Each row was made from one small tree. The marks that hang from a mark follow it in brackets, in alphabetical order. Every link used is in the known rows. Write each row's tree.
Known rows:
Y(B(H)): [-3 -3 -7 -7 14 -6  6 -5 -2 -3 -6  0 -1 10  4 -2  2  7 -2  3  2 -6  8 -5
  9 -8  1 -1  2 -2 16  3 11 -2]
Z(A Y): [-12  10  -3  -4   7   9   2   5  -1   6  -2   3  -1  -2   4  12  11  -6
  10   5   0   3   2  -1  -2   1 -13   1   3  -1  -4   6  -5   1]
H(F(D)): [-12  10  -8 -11  -4   2   7  -3 -10  -1 -11  17   4   2   0  -5  -6 -10
 -10 -11  14   0   3  -6  11  -3   3   5  13   0   9   1  -1  -7]
Z(A D(B F(L))): [  6  -9   5   9  -8  -2   3 -14   7   3   1   1  -1 -10  -1  -1  15  -3
  17   8   1   5  -4   8 -13   1   5  21   9   5 -10  -4   8  -7]
L(F P): [ -2   9  -3  -1  -7  17   3  -3   2   7   0   3  -9   0 -12  22  -6  13
  -7   0   6  -6  -1  -6  -1  -6  -6  -6   3  -9  -3   6  -7   4]
F(D(B(Y)) P(L)): [  6 -10   6  -5  -1  -2   1 -15  -7 -11 -19   6  12  14   2 -16   5 -17
 -18  -7  11  -3   8  -2   7   5  20  18   6   0   7   6 -11  -9]
Y(B Z(A(P) D(Q))): [-20   2  -5 -10   6   0 -14  -4   3   8  13   1  -5 -10  -4  -8  13   9
  15  -3 -33   7   4  -1  -4   3   1   5 -10   0  -7   1   2  12]
B(D Y(Z)): [  4   7  -8 -15  16  -8 -10   3  -6   2 -12   3   9  12  -2   2   5  -9
  -7  -5   0  -7   3  -7   4  -2  -1 -10  -4   4  11  -5  -2  -4]
Y(B(H) Z(A(P) D L)): [ -6   1   3  -6  12 -13 -17   7  -2   0  10  -5  -1 -21   1  -8  12   8
  15   6 -13   3  -4  -2   0   4  -1   8 -23  -2   2  -9   5   6]
Z(A D(B F(L) Q) Y): [ -4 -11   9  16 -11  12  -2  -7  11   7  15  -9  -4 -11   9  -9  12  -5
  19  13  -9   6  -9  15 -18   7  -5  16   8   9 -21  -2   3  -1]
A(P(F(H L)) Y(Z)): [-14   9   3 -16 -14  -9  15  -1  19  -8 -11  -3   8   0   2 -16   0  -5
 -14 -13  -5   3   1  13   6  -2  26   5   8 -17 -16   1   6  14]
B(D H(F)): [  5   6  -8 -13   7 -12   0  15  -3 -11  -7   4   3  -5  -3  -3   2  -5
   2 -15  19  -7   0  -2  14  -9  -9   0   5   5  19  -2   5  -8]
F(H): [ -9  11  -4  -3  -8   0  10   1   6  -1 -20   3  -5   5  -2   7   2 -10
  -5  -4   6  -3   5   2   6 -13   7  -1  10  -4   2   7   2   0]
Z(D): [  2  10 -11  -5   1   3   0   2  -6   6  -5   3  -3  -6   0  10   6 -10
   8  -3   3   1   5  -4   7  -5  -2   1   3   4   7   2   5   1]
L(F Z): [  2   4  -1   3  -9   8  -4  -2  -4   5  -7   0  -1  -3  -9  21 -10   4
   1  -1   2   3   2  -7  -9  -5  -8  -9  -2  -6   3  -2 -11   1]
Z(A(Y)): [ -7   5 -13  -4  -1   3  12  -1   7   1  -4   3   5  -5  -8   9  18   4
   6  -3  -7   0  14  -3   1   0  -7   8   9 -10  -3   7   3  10]
L(Z): [-3  2 -6  2 -4  1  4  0 -5  4 -8  6  1  2 -1 15 -6 -3  3 -1  3  5 12 -5
  2 -7 -2 -4  3 -6  6  5 -6 -1]
Z(A D(F) L Y(B)): [ -6  -3   5   8   3   9 -10   4 -12  13  20  -1   0 -17  13   1  14   2
  17  16  -5   6 -14   2 -13   8 -13   1  -9  15 -13  -5   4   2]
H(B F(D)): [ -8   8  -8 -10  -6   7  12  -1 -15  -2  -5  19   9  -1  -1  -9  -3 -11
  -9 -12   8   3   3  -7  14   4   6  -1  14  -1   5  -2  -1   1]
L(F(H(B(Y))) P Z): [ 10   5   6  10 -18  14 -12   5   2   2  -6 -13  -9  -2 -16  13 -10   9
 -10  -7   1  -4  -7  -7 -13   1  -3 -19   0  -4   0  -1 -17   2]
B(H(F) Y(Z)): [  6  12  -8 -18  10 -11  -3   6  -5  -8  -8  -3  10   3   4 -13   0 -10
  -6  -3  13  -3   2  -9   8  -5  -5   1  -4   5  22  -9  11 -11]
D(B(P(F)) Z(L Y)): [14 -8  9 14 -6 -7 11  4  2  2 15 -1  5  5  7 -6 -8 -7  0 16  6  7 -5  3
 14  1 -4 10 -5  9 -7 -5 -3  3]
B(Y): [  3   5 -10  -7   2   1   3  -2  -5   2 -13   1   3  14  -1   4   7  -7
 -10   0   7  -7  10  -6   8  -4  -2  -1   6   2  15   5   4  -4]
B(H P(L(F)) Y(Z(D))): [ 29   9  -3 -11  27 -10 -28  16  -5  -6  -4 -16   1 -10  -1 -11  -2 -10
  -2  -3   7  -5   7 -12 -10   9  -8  -4 -26  12  22 -14  10  -8]
L(F P Z): [  1   3   1   6 -10  15  -4  -1  -1   7   1  -1 -10  -5 -12  26 -15  15
  -2  -2   2   0  -1  -8 -10  -6 -10 -12  -1  -9  -1   3 -17   1]
Y(B Z): [-14   6  -8 -16  16  -1   6 -11  -6   5  -4  10   5  14   4   3  -1   3
  -3   5 -13   1   5  -7   2  -7  10  -8  -3  -3   2   1   7   2]
Z(D(B F(H)) L Y): [  3  -4  13  15 -21  10   1   6   4   6   4  -8   0 -19  10  -3   9 -13
  10  13   9   3 -19   9  -6  -5   1   9  -1  10 -21 -10  -4   5]
H(B(D) F(L(P))): [  0   4  -5 -10  -2   6  12   8  -3  -9   3  14  -4   3  -4   3  -8   2
  -4 -19   4  -4  -7   4   9   2   2 -14  13  -1   1   5   1  -4]
Y(B(D)): [ -6  -1  -7 -12  17  -3   1  -2  -5   1  -6  11   1  12  -3   7   4   8
  -3  -6  -6  -6   2  -4   8  -5   2 -10   3   2  10   5   1   0]
H(B(Y)): [  7   2 -12  -6  -2   5   8   2  -9   3  -7   4   8  11  -3   0  10  -9
  -8  -1   3  -3  11  -7  11   1   0  -5   8   1  10   1   5   4]
Z(A L(F(P)) Y(B(H))): [  0  -2  16   2   6   8 -15   1  -1  -5   8 -13  -3 -12  11   8   7   8
   3  12  -1   1 -23   2  -7   7 -12  -4 -16   4   0  -6  -7   1]
Y(B(D) Z(L)): [ -8   2  -2 -10  18  -5  -1   1  -9   2   3  11   7   8   6   6  -4   5
  -1   5  -9  -3  -5  -4   4  -2   3 -14 -13   2   0  -5   2   2]
Y(Z(A D(B(H)) L(P))): [  7   1   6  11   5  -6  -7   1   8   1  17  -8  -4 -23  -1   5   3   7
  21  14   2   3  -9  -3  -5   0  -8  17 -20   1  -4 -10  -4  -3]
Y(B(D(F Z(A)) H)): [ 11 -20   2   9   8 -18 -10  -8  -3   0   6  -1   1   2  -7  -7  14  12
  13   7  -1  -6   2   5  -7  -3  -9   6   4  -1  -2  -2   8  -7]

Write each row's tree:
[  8   8   0   8  -7  16 -15   4  -5  11   6  -5 -15 -18 -11  25 -11  11
   7  -5  -1   2  -5  -8 -13  -2 -13 -11  -7  -1   0  -2 -16   0]
L(F P Z(D))
[ -2  -9  10  16 -24   9  10  -5   4   1  -1  -1  -6  -1   0   6 -11   2
  -4  -1   3   2  -6  12 -14  -3  14 -10  14  -8 -16   4  -4  -1]
D(F(H(B) L(P Z)))
[-12   7 -10 -20  -1 -10  16   8   2  -6   2  12  21  -2  -2 -17   8  -5
  -4 -14  -3   4  20   2  11   2  19  12  -6 -19 -17   5   4  21]
A(P(F L) Y(Z))
[  2 -12  -1  13 -19   8   6 -11   4  11  11  -1   2 -10  -3  -7  12  -2
  11   7  -3   2   4   4  -1  -8   1  18   8   7  -9  -4   5   6]
Z(D(B F Q))
[  8   0   4   5 -13   1   0   2   1  -8 -20  -8  -2  13   1  -1  -7 -11
  -8  -6   0   1   0   4  -6   4  10 -14   9  -1   7   3  -1  -6]
F(H(B(Y)) L(Z))
[-10   5  -4  13  -9  25  -3  16  -3  12  25  -9 -13 -12   9   9  -5   0
   7   8  -3  -2  -9   4   3   3 -17  -7  -7   8 -11   7  -6   6]
Z(D(Q) L(P) Y)
[  1 -11   3  -7  19  -9  -6   3  -6   7   9   8   9  -1   5   0   0   5
  -8   6  -8  -1  -5  -2  -3   0   1 -13 -14  13   4 -13   7  -1]
Y(B(D(F) P) Z(L))
[ -6  -6   5   9 -24 -10   5  -5  -9   2   5  10   7   4  -4 -15  -7  -5
 -11   1  11   3   2   5  20   2  10  15   4 -11 -12   1  -5   5]
A(P(F(D(Z(L)))))
[ 11  -8   7  11 -10  -9  11 -10  15 -15   5  -2 -10   4  -7  -7  -5   9
  12   4   8  -2  -3   7   1  -3  -3  20  11 -10  -4   6   4 -14]
D(B(H(F(L(P)))) Z(A))
[-12  11  15   8  -4  -5  -3   4   7  -4  -6  -8  -5   1  12   0 -11  -7
   7  -3   7  13 -14  12 -16   5   2  -2   4   4  -9   4 -11 -10]
P(F(H L(Z(A Y))))
[ 10  -8  11  20 -25  21   4  -1   5   5  15  -6  -7   1  -5  15  -9   8
   5  21   2  -4 -14   0  -1  -2 -12   1  -4 -10 -26  -1 -16   7]
D(B Z(L(F P) Y))
[  3 -12   8  21 -14 -11  -3 -22   4   2   9  -3   6  17  -9 -25   0   3
  -5   5   2   3   5   3   2   8   1  26  11   4  -4   1  -7  -8]
P(F(D(B(Y) Q Z(A))))
[  1   4   9  15 -22   5  -8 -10   1   1 -10   0  -6  -2 -18   0   0  -3
   2   1  -2   2  -6   0 -10   7   2   0   9 -10 -19  -4 -10   3]
L(F(D(Z(A)) H(B)))
[  1  -6   3   2 -13   0   2 -20 -10  -2 -14   7   2  11   1   0  -1 -18
 -10  -2   4   1   3   4  12  -2  11   6  13  -7  -3   6  -8  -4]
F(D(Z) P)
[ -1   1  -2 -13  36 -17 -10  -3   5  -1   0  -4  -1   0   3  -3   3   7
   2   6 -13   2   8  -8  -3   0  -4   0 -12   6  21  -6  10  -6]
Y(B(H P) Z(A))
[  5   4   0  -3  -9   2   7  -2   5  -9 -21  -5  -2  18   1  -6   2 -13
 -14  -4   4  -6  -1   5   2   2  14 -10  15  -1   5   4   9  -4]
F(H(B(Y)) L)
[  0  -9  -2   3  15  -4  -3   8   9  -5  17  -7  -3 -10  -6   4   9  31
   3  -1  -6 -11  -1   0  -1   6 -14  -1  -8  -6   2   3  -2   3]
Z(A(Y(B(D H))) L(P))
[ -4   7  -1 -18  28 -14   3  -7  -4   6   5   8   6  11   8  -6  -9   5
 -12  -1  -8   9   3  -7   7  -2  11  -5  -9  12  14  -5   9   0]
Y(B(P(F)) Z)
[-10  -7  12  -1   2  11  -3  -2   7   0   0  -4 -11  11   8  -2  -3   8
  -9  -2  -2 -11 -21  14 -12  -2   7 -18  11   3 -16   6  -5  -7]
Z(Y(B(D(F(H L(P))))))
[  4   2   6   7 -21  18  -9   0  -2   3  10 -10  -5 -18   2  13   1  -4
   0   2  -3   5 -15   5  -1   4  -5  -2 -11   9  -5  -4  -2   8]
Z(D(Q) L(F(P)))
[-21  -4   8  12  -7  31  -9  -4  -1  12  22  -6 -12   5   6   3 -20  21
 -15  11  -9  -7 -18   0  -8  10 -10 -14  -6   0 -15   2 -15   4]
Z(L(F(D(Q)) P) Y(B))
[ -3   5   7  -8  14 -14   8  -7  12  -6 -10  -1  -8  19  10 -11 -13   2
 -20  -8   1   3  -7   7   3  -1  20  -7   8  11  14   5  13  -9]
Y(B(P(F(H L))))
[ -2   5   8   7 -14  -6  11   0   2  -6  -7   0   1   6   5  -4 -16  -7
  -4  -9   7  12  -5  10  -2   0  18  -8   9  -2  -4   1   0   0]
P(F(H(B) L(Z)))
[  0   2   2 -10   9  -9  13  -4  18  -9  -7  -6  -2  13   7 -13  -6   7
 -22 -12  -7   0  -1   8   2   3  19  -6   9   4   8   5  15   1]
A(Y(B(P(F(H L)))))
[  8 -13   0 -13  35 -21 -11   6  -6  -6   3   5  10   3   5 -17   1   1
  -3  -2   0  -6   9  -2  -6  -1   6  -5 -15   8  11  -8  15  -7]
Y(B(D(F) H P(L)) Z)
[  7  -5  -4   4  13  -7 -13   3   0  -1   7 -13  -3 -20  -2   0  10  15
  20  -4 -15   3   7  -7 -12   7 -13   4  -8   1  11  -3   2   3]
L(Z(A(Y(B(H))) D))
[ 12  -5  -9   2  -6  -2   6   2  -9   0  -1  11   5   9 -10   5   5  -7
   7  -3  -3  -3   8   1  13  -3  -1  -8   9  -6  -7   2   0   7]
H(B(D(Z)))
[ -7   1   2  -3  18 -12  -3  -2  -1  -2   7   0   5  -1   8   0   2   9
   8  16  -5   2  -2  -5  -4   0  -2   3 -17  -1   4  -6  10  -3]
Y(B(H) Z(A L))
[  1  -5 -15 -14  20  -1  13   5   2  -7  -2   7   5  11   0  -7   5   7
  -9 -10 -13  -5  24  -7   4   4   6  -3  -1  -4   8  11  14   8]
A(Y(B(P(L))))
[ -3   1   3   6  -8   8 -10  -8  -9   7 -10   4   0  -2  -8  12 -16   2
  -8  -4   5   1   0  -9 -10   2  -4  -6   1  -6   4  -5 -18  -4]
L(F(D) Z)
[-3  2  1  5 -3 -9 10 -3  8 -4  2 -1  7 -1  1  2 -4  6  4 -7 -1 11  5  6
 -9  7  2  6  6 -7 -5  4  0  0]
P(F(L(Z(A(Y)))))
[ 17  -2  -4  -8  20 -20 -11  27  -7 -18  -5   5   3  -8  -3  -7 -13  -7
   4 -23  16   0  12  -5   3   0 -11  -3 -11   9  28  -1  -1 -13]
B(D H(F) P(L(Z)))
[ -9   6  -4   9  -9  19  -2  15  -4   9  16  -8  -4 -10  14   4   0 -11
  10  11  -3   1  -6   5   4   3 -15  -5  -7  10  -9   1   1   7]
Z(D(Q) L Y)
[  7   5   6  17 -30   5   2   0   5  -1  -8  -5  -7   4  -8  13  -7  -3
  -1  10   7  -2  -9   5  -1  -7  -1  -4  -1  -9 -17   1   0   4]
D(Z(L(F(H))))
[  0 -10  -3   9  -6  -2  13  -7  15  -5   0  -7   2   5  -3  -6   3   2
   4   7   3  -4  12   2  11 -10  -1  16   7  -4   8   2   5   2]
D(B(H) Q)
[ 10   2  -5  -9  35  -4 -14  19  -9  -6   4  -7  -5  -5  15 -14   0  -8
   8  -1  -1  -3   6  -4   1   6  -8  -4 -15  14  18   0  10  -5]
Z(D Y(B(H P(L))))
[ -8  -2  -1   1 -13   3  -2   5   1   3  -1   2  -3  -2  -7   3  16  -7
  14   3 -11   0   7   4   7   1 -10   8   6 -15 -18   8 -10  11]
D(Z(A(P) Y))
[ 10 -16  -1   2   1  -5  15  -4   3  -2  -4  12  10   3  -3  -8   7  -6
  -2   3   8   0  18   0   1  -5   9  16   3   3   0   2   8   0]
D(B(P(L)) F)
